Each row was made from one walk, in order. Every step used is in the known rows, and no mark comes twice. Write each row's walk.
Known rows
mepesiz > sarom: .06 -.05 -.10 -.05 -.21 -.17 -.28 .20 .13 -.13 -.04 .22 .00 .01 .11 .02 -.12 .15 .15 -.03 .05 .26 .02 -.29 .18 -.29 .14 .21 .19 .21 -.01 -.25 .33 -.13 -.01 .02 .19 -.03 .14 -.14 -.09
divo > neno > vuni > zeven: -.01 .17 -.06 -.09 -.12 .06 .25 -.34 .26 -.07 -.06 -.05 -.15 -.06 .15 .04 .35 -.04 -.15 -.39 -.21 .17 -.01 .10 -.04 .03 .01 -.12 .01 -.12 .10 -.09 -.18 .12 .27 .11 .15 .02 -.06 .02 -.14
divo > gavuk > kudok > neno > vuni: -.07 -.12 .03 -.12 .08 .22 .34 -.06 .24 .08 .02 -.23 -.05 .13 .11 .25 .06 .00 .03 -.17 -.05 -.27 .00 .24 -.07 .32 .02 -.03 -.15 -.15 -.17 .10 -.14 -.02 .09 -.03 -.19 -.11 -.24 .09 -.17
nazon > sarom: .06 -.06 -.18 -.01 -.15 -.18 -.29 .10 .00 -.10 -.01 .23 .00 .07 -.01 -.02 -.18 .22 .15 -.04 .16 .21 .01 -.33 .23 -.30 .12 .19 .23 .15 -.02 -.17 .39 -.13 .14 -.08 .25 -.05 .13 -.10 -.07
gavuk > divo > neno: .06 .05 -.06 .01 -.02 .05 -.05 .02 -.05 .00 .05 .05 -.05 .03 -.11 -.10 .02 -.07 .02 .04 .03 .01 -.07 -.12 .06 .01 .03 -.28 .18 .01 .11 -.09 -.05 -.04 -.09 -.06 .04 .14 -.02 -.02 -.13
mepesiz > divo: .01 .03 -.03 .04 -.11 -.13 -.27 .15 .01 -.19 -.07 .18 -.04 -.04 -.04 .00 -.18 .16 .03 .16 .04 .22 -.06 -.09 .08 -.17 .11 -.09 .10 .30 .03 -.02 .17 -.17 -.06 .04 .07 .10 .07 -.05 .07
gavuk > kudok > makan: .11 -.13 -.02 -.26 -.19 -.09 -.28 .00 .09 -.02 -.08 .05 .08 .10 .22 .07 -.14 .12 .25 -.06 .03 .27 .20 .26 -.13 -.15 .04 .28 -.09 .08 .00 -.10 .29 -.25 .13 -.25 -.45 -.07 -.23 -.05 -.08
gavuk > divo > neno > kudok > makan: .00 .05 -.01 -.14 -.02 .10 -.02 -.07 -.13 .04 -.07 -.16 .10 .02 .01 -.18 .04 -.12 .07 .02 -.15 .04 .02 .09 -.13 .12 -.02 -.10 -.04 .02 .05 -.08 .06 -.14 .00 -.32 -.50 -.05 -.34 -.09 -.09
vuni > neno: .04 .06 -.05 -.01 -.02 -.14 -.15 -.08 .08 -.13 -.05 .09 -.02 .03 .18 -.04 .05 .08 -.06 -.18 -.05 .08 .00 .03 -.08 -.04 .13 .08 .03 -.14 .08 -.03 .19 .07 .25 -.01 .01 .08 .05 -.05 .04
kudok > gavuk > divo > neno > zeven > vuni: .09 .03 .02 .06 .09 .15 .49 -.16 .00 .22 .09 .01 -.07 -.14 -.06 .05 .27 -.19 -.08 -.18 -.08 -.09 -.02 -.04 -.04 .09 -.10 -.34 .20 -.17 .16 .02 -.46 .07 -.09 -.06 -.04 .03 -.06 .10 -.05
zeven > neno > kudok > gavuk > divo > bula > sarom: -.04 -.10 .14 .09 .14 .05 .19 .17 -.37 .22 .11 -.14 .15 -.05 -.27 -.13 -.10 -.25 .08 .37 .04 -.25 -.01 -.32 .12 .07 -.14 .28 -.10 -.20 -.09 -.06 -.04 .03 -.23 -.15 -.04 -.12 .07 -.05 .25
kudok > neno: .12 .03 -.03 .00 -.08 -.10 -.13 -.01 .15 -.01 -.02 .02 -.05 .05 .17 .15 .02 .12 .05 -.19 -.02 -.03 .01 -.06 .03 -.02 .13 .06 .12 -.10 .12 -.03 .11 -.10 .20 -.08 .07 .05 .07 -.07 -.01
zeven > neno: .14 .01 -.06 -.02 -.09 -.19 .00 -.05 .06 .06 -.05 .11 -.05 .04 .18 .13 .07 .08 -.02 -.10 .00 .30 -.01 -.01 -.06 -.11 .09 .08 .10 -.03 .11 .02 .17 .13 .18 .07 .01 .14 .05 -.03 .07
sarom > mepesiz: .06 -.12 .00 .10 -.09 -.16 -.39 .07 .03 -.07 -.01 .27 -.01 .12 .05 -.07 -.14 .15 .10 .04 .18 .15 -.06 -.16 .11 -.21 .07 -.04 .11 .28 -.02 -.10 .32 -.06 -.05 .01 .34 .09 .05 -.04 -.09
bula > divo > neno: .03 .09 -.03 -.01 -.03 .02 -.17 -.11 -.11 -.11 .02 -.02 -.12 .00 .03 .07 .00 .11 -.07 -.06 .11 .18 -.17 -.14 .09 .06 .08 -.21 .25 .17 .09 .00 .13 .03 -.18 .10 .19 .21 .06 .05 -.13
bula > divo > gavuk: -.13 .00 -.03 .00 .05 -.03 -.20 .12 -.08 -.05 .01 .05 -.02 .02 .02 .11 -.20 .07 .00 .01 .17 .26 -.21 -.16 .11 .03 -.01 -.15 .09 .20 -.08 .05 .16 .05 -.29 -.04 .15 .22 .05 .10 -.15
vuni > zeven > neno > divo > bula > sarom > nazon: -.17 .09 .03 .01 -.10 -.11 .05 .04 -.06 .04 -.01 .14 -.01 -.13 -.25 -.10 .02 -.18 -.11 .18 .03 -.01 .09 -.27 .16 -.25 -.20 .24 -.05 -.25 .05 -.34 -.25 .30 -.01 .21 .45 -.17 .48 -.09 .14
vuni > zeven > neno: .02 .12 -.09 .01 -.11 -.19 .06 -.23 .17 .05 -.03 .13 -.06 -.11 .14 .06 .25 -.06 -.14 -.23 -.16 .34 .07 .16 -.13 -.08 .02 .09 -.05 -.20 .19 .06 .02 .24 .25 .09 .03 .14 .10 .05 .13
gavuk > kudok > neno > divo > bula > sarom: -.09 -.04 .11 .01 -.02 .08 .00 .15 -.08 -.02 .11 -.16 .04 .08 -.26 -.03 -.08 -.09 .14 .29 .10 -.43 .11 -.05 .12 -.02 -.09 .28 -.04 -.21 -.06 -.26 -.20 -.18 -.11 .09 .02 -.15 .19 -.09 .00
makan > kudok > neno: .31 .07 .01 -.10 -.06 -.11 -.24 -.03 .16 -.03 -.03 -.12 -.03 .07 .29 .21 -.03 .17 .05 -.20 -.04 -.08 .10 .08 -.08 -.01 .12 .22 -.07 -.04 .01 .21 .19 -.11 .27 -.03 -.02 -.03 -.01 -.01 .05
makan > kudok > gavuk: .34 -.06 .06 -.11 .03 -.14 -.26 .20 .02 .10 -.01 .01 .12 .08 .29 .02 -.24 .18 .12 -.06 .08 .05 .14 .04 -.03 -.12 .10 .27 -.18 .06 -.08 .28 .27 -.10 .07 -.16 -.01 .00 .07 -.03 .08
gavuk > divo > neno > vuni: .02 .08 .00 -.04 -.05 .14 .22 -.08 .04 .01 -.01 -.06 -.15 .04 -.08 -.04 .15 -.09 -.03 -.10 -.04 -.07 -.07 -.15 .05 .05 .03 -.31 .17 -.03 .04 -.14 -.21 -.10 .06 -.01 .02 .03 -.17 .00 -.15
zeven > vuni > neno > kudok > gavuk > divo > bula > sarom > mepesiz: -.20 -.14 .18 .17 .23 .20 .12 .00 -.41 .01 .10 -.09 .07 -.04 -.30 -.33 -.04 -.33 -.02 .33 .07 -.55 -.14 -.45 .08 .17 -.18 .13 -.04 -.11 -.18 -.07 -.09 .02 -.20 -.01 .11 -.22 -.11 .05 .19
zeven > vuni > neno > kudok > gavuk > divo > bula > sarom: -.12 -.05 .12 .00 .22 .16 .27 .02 -.34 .01 .06 -.15 .07 -.09 -.20 -.24 .00 -.35 -.01 .21 -.04 -.42 -.08 -.41 .01 .16 -.13 .26 -.02 -.33 -.11 -.07 -.12 -.03 -.03 -.10 -.13 -.23 -.11 .02 .23
bula > divo: .02 .02 -.01 -.02 -.05 -.17 -.31 .00 -.07 -.12 -.04 .13 -.05 .00 .08 .04 -.17 .15 .02 -.05 .17 .26 -.08 -.23 .10 -.10 .07 -.01 .19 .15 .02 -.02 .27 -.10 -.10 -.01 .13 .17 .09 .05 .03
bula > sarom: .07 -.04 -.05 -.08 -.19 -.21 -.35 .10 .07 -.13 -.04 .16 .02 .05 .06 .05 -.12 .18 .14 -.08 .15 .21 -.04 -.34 .22 -.22 .08 .22 .20 .15 -.04 -.23 .25 -.11 .02 -.02 .29 -.02 .17 -.09 -.15
kudok > gavuk > divo: .09 -.11 .05 .07 .06 -.06 -.12 .28 -.14 .17 .06 .15 .09 .03 -.06 -.20 -.22 -.06 .13 .07 .12 -.08 .05 -.19 .09 -.05 .03 -.05 .01 -.04 .02 .03 .02 -.16 -.12 -.32 -.03 .07 .11 -.03 .09
makan > kudok > gavuk > divo: .28 -.06 .07 -.04 .08 -.06 -.22 .26 -.14 .16 .03 -.01 .12 .04 .06 -.14 -.26 -.01 .12 .10 .11 -.14 .15 -.05 .00 -.04 .01 .11 -.17 .01 -.09 .26 .09 -.18 -.06 -.26 -.13 -.01 .02 .03 .15
vuni > zeven > neno > divo: -.09 .17 -.02 .11 .01 -.15 .19 -.12 .04 .09 -.05 .08 .02 -.09 .03 -.18 .26 -.17 -.19 -.09 -.15 .18 .10 .27 -.17 .01 -.06 -.04 -.13 -.28 .21 .08 -.27 .23 .17 .15 -.09 .15 .24 -.04 .17
sarom > mepesiz > divo: -.06 -.09 .01 .22 -.10 -.09 -.43 .15 -.08 -.18 -.02 .24 -.05 .02 -.17 -.10 -.20 .17 .03 .26 .15 .12 -.12 -.14 .15 -.15 .07 -.23 .09 .52 -.04 -.02 .22 -.14 -.22 .11 .31 .10 .07 .00 .04

Write each row's walk
-.17 -.04 -.01 .05 .17 .15 .19 -.19 .09 .07 .13 -.21 .01 -.07 -.06 .35 .07 .01 -.05 -.15 .01 -.18 -.01 .29 -.04 .32 -.12 -.16 -.06 -.12 -.07 .14 -.20 .15 -.29 .00 -.09 .07 -.01 .21 -.08 => bula > divo > gavuk > kudok > neno > zeven
-.14 -.09 -.05 .32 -.17 -.02 -.44 .24 -.31 -.19 .05 .23 -.10 -.02 -.50 -.10 -.32 .16 .15 .56 .25 .03 -.14 -.48 .40 -.42 -.02 .01 .20 .52 -.14 -.30 .31 -.22 -.28 .13 .63 -.06 .13 -.05 .06 => nazon > sarom > mepesiz > divo > bula
-.24 .02 -.01 -.07 .04 .11 .29 -.07 .02 .21 -.04 -.14 .16 -.04 .02 -.08 .19 -.27 -.07 -.01 -.19 .18 .19 .70 -.34 .19 -.19 .01 -.44 -.22 .05 .15 -.36 .23 .00 -.08 -.60 .02 -.11 .03 -.01 => vuni > zeven > neno > divo > gavuk > kudok > makan
.31 .16 .03 -.13 -.05 -.08 .22 -.33 .34 .01 -.05 -.12 -.13 -.09 .34 .43 .29 .09 -.07 -.42 -.18 -.02 .09 .13 -.18 -.05 .01 .14 .08 -.20 .09 .15 -.13 .02 .37 .15 -.09 -.09 -.20 .10 .07 => makan > kudok > neno > zeven > vuni
-.01 .13 -.03 -.14 -.10 -.16 .09 -.32 .09 .08 -.14 -.08 .12 -.13 .29 -.01 .26 -.12 -.06 -.25 -.34 .37 .14 .40 -.32 .05 -.04 .27 -.27 -.20 .14 .09 .12 .15 .35 -.17 -.52 -.04 -.21 -.04 .18 => vuni > zeven > neno > kudok > makan
.25 .01 .14 .01 .06 -.01 -.18 .34 -.23 .15 .10 -.03 .07 .02 -.09 -.08 -.31 -.11 .19 .30 .12 -.14 .11 -.20 .05 -.23 -.09 .24 -.16 -.05 -.11 .03 .06 -.23 -.13 -.21 .01 -.03 .00 .00 .20 => makan > kudok > gavuk > divo > bula
-.11 -.07 -.13 .27 -.10 .12 -.30 .07 -.23 -.17 .07 .11 -.10 .01 -.41 -.12 -.10 .23 -.01 .31 .17 -.05 -.20 -.25 .33 -.08 .08 -.34 .26 .60 -.06 -.06 .21 -.04 -.26 .19 .55 -.01 .10 -.02 -.16 => nazon > sarom > mepesiz > divo > neno
-.06 .05 .00 .19 -.06 .13 .19 -.28 .06 -.12 .02 .12 -.22 -.16 -.18 .13 .28 .07 -.18 .04 -.05 .09 -.21 .01 .03 -.02 -.05 -.50 .28 .38 .09 -.02 -.25 .11 -.18 .37 .32 .07 -.11 .09 -.11 => sarom > mepesiz > divo > neno > zeven > vuni
-.05 .03 .03 .06 -.19 -.09 -.34 .25 -.13 -.25 .01 .13 -.07 -.08 -.30 .08 -.23 .09 .14 .41 .14 .15 -.11 -.44 .32 -.37 -.01 .18 .19 .32 -.07 -.37 .12 -.24 -.22 .11 .39 -.02 .19 -.08 .02 => mepesiz > divo > bula > sarom
-.02 .04 -.02 -.15 .14 -.03 .20 -.29 .08 -.19 -.14 -.02 .00 .00 .29 -.11 .14 -.08 -.17 -.20 -.19 .01 -.07 .01 -.26 .21 .07 .13 .02 -.22 .01 .11 .17 .12 .39 .09 -.34 -.09 -.26 .02 .13 => zeven > vuni > neno > kudok
-.01 -.05 .05 -.02 .24 .11 .04 -.04 -.27 .06 .04 -.20 .10 -.01 .07 -.11 -.09 .04 -.09 .01 .04 -.10 -.12 -.03 .01 .35 .03 -.12 -.05 .06 -.02 .26 .14 .07 -.26 -.08 -.07 .06 .01 .02 .04 => bula > divo > neno > kudok > gavuk
.12 .13 -.05 -.07 -.08 .00 .37 -.36 .27 -.02 -.04 .08 -.17 -.09 .16 .26 .38 .04 -.10 -.36 -.13 .26 -.10 .03 -.07 -.09 -.02 -.19 .30 -.05 .19 -.11 -.19 .15 .15 .21 .07 .06 -.11 .05 -.19 => divo > neno > zeven > vuni
-.16 -.13 .01 -.05 .17 .09 .08 .24 .01 .04 .00 .00 .15 .15 -.07 -.18 -.19 -.05 .08 .19 .11 -.04 .02 .30 -.07 .16 -.06 -.11 -.22 .01 -.12 .06 -.10 .03 -.23 .00 -.26 .04 .04 -.03 -.15 => neno > divo > gavuk > kudok
.24 .07 .04 .01 .11 .09 .16 -.02 -.04 .23 .13 -.15 .07 -.07 -.03 .03 .10 -.02 -.01 -.10 -.07 -.18 .14 .19 -.04 .06 -.09 -.15 -.11 -.09 .01 .20 -.25 .07 -.14 -.13 -.03 .03 .03 .07 .01 => makan > kudok > gavuk > divo > neno > zeven
-.15 -.11 .01 .00 .20 .10 .31 .13 -.02 .19 .02 -.08 .13 .12 -.06 -.07 -.01 -.12 -.05 .20 .04 -.02 .02 .43 -.17 .25 -.09 -.11 -.25 -.13 -.06 .19 -.20 .24 -.17 .12 -.33 .09 .02 .02 -.01 => zeven > neno > divo > gavuk > kudok
-.07 -.04 .11 .25 -.12 -.03 -.39 .21 -.18 -.18 .04 .22 -.10 -.01 -.31 -.04 -.26 .08 .09 .49 .17 .09 -.15 -.27 .22 -.34 -.02 -.10 .09 .44 -.07 -.23 .18 -.19 -.30 .16 .47 .10 .07 -.04 .08 => sarom > mepesiz > divo > bula
-.23 -.05 .03 -.12 .14 .16 .07 .11 -.05 .06 -.05 -.18 .18 .11 .04 -.21 -.02 -.13 -.01 .06 -.07 -.07 .12 .56 -.30 .22 -.06 .01 -.35 -.16 -.06 .06 -.18 .06 .01 -.18 -.61 -.03 -.16 -.07 -.09 => vuni > neno > divo > gavuk > kudok > makan
.16 .20 .03 -.14 -.10 -.04 .12 -.32 .35 -.04 -.07 -.23 -.10 -.07 .32 .20 .26 .02 -.12 -.48 -.26 -.11 .16 .22 -.15 .06 .04 .21 -.22 -.26 -.02 .20 -.12 -.03 .49 .03 -.03 -.11 -.12 .07 .11 => makan > kudok > neno > vuni > zeven
-.29 -.28 -.11 .26 .06 .28 -.17 .17 -.17 -.05 .15 -.07 .01 .04 -.45 .01 -.20 .15 .06 .38 .17 -.44 -.11 .04 .22 .23 -.02 -.23 -.07 .41 -.27 .14 .09 -.05 -.35 .04 .22 -.16 .00 .13 -.10 => nazon > sarom > mepesiz > divo > gavuk > kudok > neno
-.19 -.02 -.03 -.10 .08 .22 .41 -.24 .32 .06 .02 -.22 -.04 -.02 .09 .20 .23 -.13 -.09 -.33 -.21 -.23 .08 .40 -.14 .35 -.06 -.02 -.30 -.30 -.10 .12 -.29 .12 .17 -.01 -.17 -.12 -.16 .16 -.12 => divo > gavuk > kudok > neno > vuni > zeven
-.16 .20 .04 .12 -.11 -.10 .12 -.01 -.09 .02 .02 .02 -.01 -.14 -.23 -.10 .20 -.23 -.08 .16 -.05 .11 .06 -.09 .07 -.20 -.16 .25 -.04 -.26 .13 -.26 -.31 .18 -.01 .21 .24 .02 .34 -.10 .14 => vuni > zeven > neno > divo > bula > sarom
-.21 -.03 .05 -.19 .15 .22 .31 -.04 -.01 .01 -.09 -.16 .07 .07 .12 -.13 .12 -.22 -.07 -.04 -.11 -.03 .05 .47 -.36 .25 -.09 -.01 -.22 -.19 -.03 .10 -.30 .06 .13 -.06 -.72 -.08 -.35 .03 -.12 => zeven > vuni > neno > divo > gavuk > kudok > makan
.06 .07 -.04 -.11 -.01 -.10 .09 -.20 .12 -.16 -.10 .12 -.12 .00 .25 .02 .18 -.02 -.12 -.24 -.07 .12 -.07 -.08 -.16 .00 .11 .07 .17 -.15 .10 .01 .08 .07 .38 .11 -.09 .03 -.13 .04 .04 => zeven > vuni > neno
.02 .12 -.06 .02 .00 -.16 .06 -.25 .21 -.06 -.02 .09 -.02 -.10 .14 .08 .23 .06 -.12 -.34 -.14 .12 .08 .18 -.11 -.08 .04 .02 .04 -.22 .12 -.11 -.03 .19 .24 .02 .07 .09 .10 -.03 .05 => vuni > neno > zeven
.19 .14 .08 -.03 .05 -.07 -.08 .09 .06 .02 -.05 -.17 .05 .10 .18 -.04 -.02 .07 -.02 -.04 -.03 -.23 .14 .18 -.12 .04 .08 .10 -.14 -.14 .04 .22 -.08 -.11 .20 .04 -.13 -.01 .09 -.09 .12 => makan > kudok > neno > divo
.06 -.14 -.10 -.17 -.22 -.18 -.36 .24 .17 -.12 -.09 .33 .00 .01 .10 .01 -.31 .21 .12 -.01 .12 .13 .06 -.50 .30 -.32 .09 .20 .19 .22 -.09 -.32 .40 -.01 .01 .02 .40 -.22 .28 -.15 -.08 => mepesiz > sarom > nazon
-.02 -.16 -.13 .15 -.16 -.13 -.44 .09 -.08 -.08 .02 .25 -.02 .11 -.13 -.13 -.20 .24 .16 .08 .27 .08 -.07 -.38 .29 -.29 .09 .06 .20 .36 -.10 -.17 .44 -.09 -.03 .00 .52 -.05 .12 -.05 -.12 => nazon > sarom > mepesiz
.03 -.11 .05 .05 .22 .00 .25 .07 -.24 .29 .04 -.07 .18 -.01 -.01 -.21 -.05 -.19 -.03 .13 -.05 -.18 .05 .02 -.12 .26 -.04 .00 -.18 -.22 .01 .27 .01 .09 -.04 -.22 -.36 .00 -.04 .00 .31 => zeven > neno > kudok > gavuk > divo
-.14 -.13 .00 -.15 -.08 .11 -.18 .20 -.02 -.05 -.05 -.02 .10 .00 -.06 .10 -.23 .08 .14 .24 .01 .23 .02 .34 -.09 .03 -.02 -.07 -.20 .36 -.14 .05 .08 -.19 -.25 -.19 -.45 -.01 -.27 .03 -.13 => mepesiz > divo > gavuk > kudok > makan
-.04 -.20 -.06 -.13 .07 .06 -.06 .14 .12 .01 .03 .07 .09 .13 .06 .06 -.20 .04 .13 .05 .11 .12 -.01 .19 -.03 .09 -.02 .02 -.15 .08 -.15 .05 .16 .03 -.15 -.06 -.16 .05 -.08 .05 -.20 => divo > gavuk > kudok
-.01 .11 .01 -.09 -.04 .10 .11 -.22 -.01 -.11 -.03 -.14 -.21 .00 .07 .13 .11 .08 -.12 -.20 .06 .10 -.17 -.17 .07 .09 .06 -.25 .22 .11 .01 -.04 -.03 -.03 -.04 .13 .16 .11 -.11 .08 -.14 => bula > divo > neno > vuni
-.20 .11 .01 .00 .22 .11 .34 .05 .00 -.04 -.07 .00 -.02 .04 .08 -.17 .13 -.18 -.21 -.05 -.07 -.04 -.15 .10 -.20 .20 -.02 -.21 -.02 -.21 .02 .12 -.32 .20 .11 .14 -.19 .07 -.05 -.01 -.06 => zeven > vuni > neno > divo > gavuk
.16 .19 .15 .02 .03 .00 -.06 .16 -.04 .00 .01 -.21 -.02 .07 .02 .02 -.08 -.04 .05 .17 -.03 -.25 .12 .05 -.05 -.14 -.03 .24 -.13 -.20 .02 .01 -.12 -.17 .11 .08 .01 -.02 .08 -.12 .16 => makan > kudok > neno > divo > bula
-.29 -.20 -.11 .24 .08 .30 .30 -.15 .00 -.01 .12 -.07 -.10 -.11 -.41 .23 .11 .05 -.06 .15 .04 -.37 -.12 .10 .13 .21 -.15 -.31 .07 .28 -.19 .12 -.24 .08 -.25 .21 .16 -.23 -.14 .23 -.10 => nazon > sarom > mepesiz > divo > gavuk > kudok > neno > zeven > vuni
.00 .10 .05 .06 .03 -.07 .02 .11 .06 .04 -.03 -.02 .02 .08 .03 -.11 .03 .00 -.03 -.05 -.02 -.18 .06 .06 -.03 .02 .08 -.08 .03 -.19 .15 -.02 -.17 -.10 .14 -.01 -.05 .07 .19 -.14 .06 => kudok > neno > divo
.10 -.07 .04 -.05 .18 .09 .13 .04 -.06 .11 .02 -.12 .15 .07 .16 -.15 -.03 .03 -.03 -.04 -.07 -.08 -.04 .09 -.03 .23 .07 -.03 -.12 -.02 .00 .17 .15 .06 -.04 -.11 -.11 -.01 -.02 -.10 -.03 => divo > neno > kudok > gavuk
.27 .08 .06 -.06 .11 .15 .40 -.15 .01 .20 .07 -.14 -.04 -.10 .05 .11 .23 -.11 -.08 -.18 -.11 -.15 .05 .09 -.12 .09 -.10 -.17 .02 -.12 .06 .24 -.37 .09 -.01 .01 -.14 -.06 -.16 .16 .00 => makan > kudok > gavuk > divo > neno > zeven > vuni
.09 .11 -.04 .06 -.08 -.12 .08 -.20 .29 .07 .00 .03 -.04 -.08 .13 .29 .20 .12 -.02 -.35 -.12 .00 .09 .10 -.02 -.08 .05 -.02 .14 -.21 .16 -.10 -.10 .03 .19 -.04 .11 .04 .10 -.04 .02 => kudok > neno > zeven
